In the rows, 128 means zero.
Known rows, with every step that occurs
loviv > mogu > nunis: [151 130 152 112 146  74 159 155 162 110 132 136 136 125 121 174  79 122
 144 112 115 190 137 129 129  99 153 143 176 136]
loviv > mogu > buviz > nunis > goru: [140 154 166 139 156  51 152 165 180  87 180 153 103 139 122 180  43  80
 179 120  64 164 125 141 137  99 141 147 208 132]
gotiro > nubam: [113 135 137 129 118 151 129 131 121 122 110 121 138 125 139 160 138 142
 126 148 114 138 124 107 111 109 125 159 123 147]
mogu > buviz > nunis > gugo: [167 147 155 156 173 100 128 182 146 109 174 126 146 158 122 185  34  41
 197 111  94 107  93 155 144  93 102 146 178 124]
gugo > nunis > buviz: [108 105 126 171 161 101  99 167 134 131 160 141 185 105  95 135  86  68
  88 159 151 117 135 136 115 101 135 136 127 118]
mogu > buviz > nunis > bovuki: [149 140 155 160 178  88 125 207 166 134 155 119 136 123 120 149  23  61
 165 159 114 148 114 152 136  99 124 136 205 147]
nunis > goru > loviv: [125 130 134  80 100  66 136 142 187 115 125 140 111 148 135  96 124 124
 125 126 119 132 109 118 113 124 151 122 155 131]
gotiro > nunis > mogu: [107 131 108 140 134 166 112 189 145 134 123 177 167 122 129 163  91 112
 122 126 132  84 144 120 120 129 123 127 124 101]
nubam > gotiro > nunis: [ 98 110 107 132  98 161 117 123 109 142 112 153 153 108 140 176 141 175
 140 125 137 114 138 104 107 142 100 120 127 125]
loviv > goru: [143 141 132  85 125 103 137 135 144 152 131 125 143 140 129 113 125 146
 141 133 121 159 128 125 148 132 146 122 131 112]
nubam > gotiro > nunis > bovuki: [110 102 109 143 125 149 115 167 134 157  96 139 161  92 152 159 105 174
 126 153 165 127 136 121 108 141 109 102 167 132]
bovuki > nunis: [126 108 103 123 150 120 135 144 143 165 124 124 147  90 136 118  99 142
 122 139 130 115 130 135 137 136 144 128 127 137]
loviv > mogu: [128 120 136 124 137  90 139 129 140 114 131 138 133 117 119 157 118 145
 127 119 110 175 144 124 133 127 149 123 143 110]
gugo > nunis: [109 108 126 153 115 114 109 141 126 130 141 123 151 104 110 109 114  91
 105 145 166 149 139 137 120 117 136 135 131 104]
nunis > goru > loviv > mogu > buviz: [119 109 156  98 120  25 126 164 206  83 156 159 131 138 113 150  75 122
 143 133  80 177 117 122 120 107 162 127 176 121]
loviv > mogu > buviz > nunis: [133 136 162 146 162  66 138 164 151 104 174 143 129 130 102 200  48  81
 182 125  71 177 132 133 140 102 136 153 179 119]
goru > loviv: [118 112 129  89 106  84 121 141 161 131 119 128 133 138 115 110 134 122
 124 130 128 147 115 109 117 127 147 125 125 120]
mogu > nunis: [151 139 143 115 137 113 147 157 150 123 129 126 132 136 131 136  88 104
 143 121 136 149 120 133 124 100 131 147 162 155]
mogu > buviz > nunis: [135 144 152 148 151 101 126 164 141 116 169 133 124 140 112 165  57  64
 181 131  88 134 115 138 136 103 114 156 166 139]
gotiro > nunis > buviz: [107 113 109 154 157 155  96 163 139 129 142 173 165 116 123 182  88 117
 119 140 118  83 140 113 130 131 115 113 116 115]
gugo > nunis > mogu > buviz: [106 111 139 177 148 108  96 215 147 118 170 155 200 115  89 138  53  46
 108 157 145 115 135 153 107  84 127 156 143 111]
loviv > goru > nunis: [163 109 151  75 119  68 138 104 165 142 119 141 139 127 124 141 100 155
 109 136 125 163 133 133 152 122 149 137 138 107]
mogu > buviz: [122 116 142 148 139 125 110 152 135 108 154 137 144 127 115 149  90 108
 146 144 106 127 120 137 130 113 116 135 137 135]
gotiro > nunis > goru > loviv: [103 117 114  89  86 106 114 154 190 115 119 165 116 132 144 117 110 135
 132 124 125 117 124 101 120 143 141 106 148 106]
gotiro > nunis > bovuki: [121 108 111 145 137 155 104 181 157 146 107 140 142  98 147 137  78 138
 122 150 157 125 142 128 134 145 127  92 163 108]
mogu > buviz > nunis > goru > loviv: [130 147 157 103 126  43 135 181 200 106 165 145 109 161 119 128  54  57
 177 132  82 142  97 126 120  98 139 150 190 142]
goru > loviv > mogu: [117 104 138  87 115  46 132 139 172 117 125 135 143 128 106 145 121 140
 128 122 111 189 132 105 121 124 168 122 139 102]
mogu > loviv > goru: [157 162 131  72 111  84 149 188 162 156 140 133 146 151 126 102 104 159
 141 133  93 191 114 128 141 124 171 126 147 119]
bovuki > nunis > goru: [132 125 106 117 147 105 149 148 171 150 130 136 119  99 155 102  95 142
 119 138 123 102 123 142 134 137 150 122 154 148]
nubam > gotiro > nunis > goru > loviv: [ 93 110 114  87  72 102 122 136 168 127 108 164 132 131 150 142 136 174
 136 126 129 119 117  93  93 140 126 117 152 127]
gugo > nunis > gotiro > nubam: [125 108 126 157 138 146  94 126 121  88 119 108 166  64 134 102  96  97
 110 154 150 135 132 123 104  87 144 159 128 139]

Rows
[124 131 141 154 162 122 116 201 150 117 157 161 174 140 107 160  65  84
 133 144 105  94 123 145 115  93 121 151 137 135] -> nunis > mogu > buviz
[142 163 128 118 133 107 145 232 160 139 136 156 165 150 117 126  83 116
 113 130 101 133 117 137 109 103 158 146 147 133] -> nunis > mogu > loviv
[155 153 140 138 167  95 144 183 159 153 129 109 122 124 134 130  62  80
 147 141 136 149 122 143 136 116 137 130 196 136] -> buviz > nunis > bovuki
[155 119 154  75 146  64 139 147 192  71 103 122 165  97 130 147  65 123
 146 123  98 198 118  96 101  67 180 164 169 161] -> goru > loviv > mogu > nunis > gotiro > nubam
[131 110 111 141 121 158 117 142 113 133 117 146 170 126 152 192 112 153
 157 107 143  86 112 122 117 135  89 112 141 112] -> nubam > gotiro > nunis > gugo
[148  94 149 137 166  80 119 119 158 118 134 163 155 117 110 181  78 117
  81 146 119 100 128 136 131 103 131 146 128 135] -> goru > nunis > buviz
[124 122 164 105 137  22 130 177 186 105 167 141 143 141  90 183  53  76
 179 124  71 199 120 113 129  99 154 151 175 111] -> goru > loviv > mogu > buviz > nunis
[ 99 124 108 137 124 161 123 174 121 149 116 174 184 120 136 186 116 153
 125 127 137  83 140 111  95 126 107 136 128 124] -> nubam > gotiro > nunis > mogu
[115 123 130 146 111  97 122 144 152 114 144 135 122 112 131  91 106  91
 105 143 159 136 132 144 117 114 140 132 161 118] -> gugo > nunis > goru
[122 110 109  76 123  62 141 156 203 154 120 136 131 108 142  82  97 138
 116 138 122 120 111 122 123 133 170 119 151 140] -> bovuki > nunis > goru > loviv
[157 122 168 115 162  17 132 194 191  97 171 136 163 158  99 197  28  54
 193 104  76 169  96 130 138  91 143 141 192  96] -> goru > loviv > mogu > buviz > nunis > gugo
[124 144 126 143 121  92 126 245 158 136 148 151 187 125 103 104  69  76
  92 147 139 153 128 145 101  90 166 156 150 110] -> gugo > nunis > mogu > loviv
[162  91 150 127 146  82 123 139 174 135  99 131 134  99 133 138  69 138
  81 154 159 147 132 148 135 117 141 125 173 130] -> goru > nunis > bovuki
[181  97 151 125 143  90 129 116 152 111 118 138 141 133 135 176  80 113
 113 109 137 106 108 152 143 110 121 135 148 108] -> goru > nunis > gugo
[143 130 129 130 151 160 114 114 124  88 108 112 147  87 149 122 109 135
 131 138 111 116 123 113 111  98 136 151 125 162] -> nunis > gotiro > nubam
[142  99 162 142 156  92 115 168 171 108 143 177 171 127 104 187  44  95
  99 142 113 103 127 152 122  85 125 166 145 129] -> goru > nunis > mogu > buviz
[128 107 103 141 197 110 124 168 152 167 146 141 180  93 118 142  72 121
 106 152 114  86 127 136 134 123 143 129 121 149] -> bovuki > nunis > buviz
[165 125 151  78 145  68 143 154 178 152 123 161 174 138 116 151  77 133
  95 134 124 133 135 140 140 102 156 151 138 106] -> loviv > goru > nunis > mogu
[127 127 103 128 174 120 140 192 155 173 126 145 182 102 127 127  77 116
 107 140 130  84 133 143 124 118 150 141 126 137] -> bovuki > nunis > mogu
[154 104  95 127 182 132 119 126 146 132 122 116 153  54 146  78  75 137
 132 128 127  98 127 141 139 127 157 120 126 151] -> bovuki > nunis > gotiro
[169 209 142  76 148  60 172 250 184 169 157 148 164 176 115 127  51  88
 160 121  76 168 112 136 135  95 175 159 175 119] -> buviz > nunis > mogu > loviv > goru
[186 140 149 122 156 109 151 171 156 116 133 120 149 155 141 154  62  80
 157  99 137 119  96 150 133  91 119 138 176 142] -> mogu > nunis > gugo
[140 156 129 100 121  67 134 252 175 163 153 147 201 137  99  89  67  94
 102 148 131 181 129 143 118  95 184 147 154  93] -> gugo > nunis > mogu > loviv > goru
[ 95 105 106 151 146 149 105 144 115 141 132 169 183 113 125 205 113 155
 125 144 123  85 135 105 103 128 100 123 122 138] -> nubam > gotiro > nunis > buviz
[126 158 111  81 102 113 144 232 157 173 125 176 201 141 130 159  92 185
 139 133 101 147 128 112 106 121 150 133 149 114] -> nubam > gotiro > nunis > mogu > loviv > goru
[163 109 150  95 165  58 126 126 172 146 139 159 174 130 107 167  72 137
  93 149 111 135 130 134 146 107 149 138 131 119] -> loviv > goru > nunis > buviz
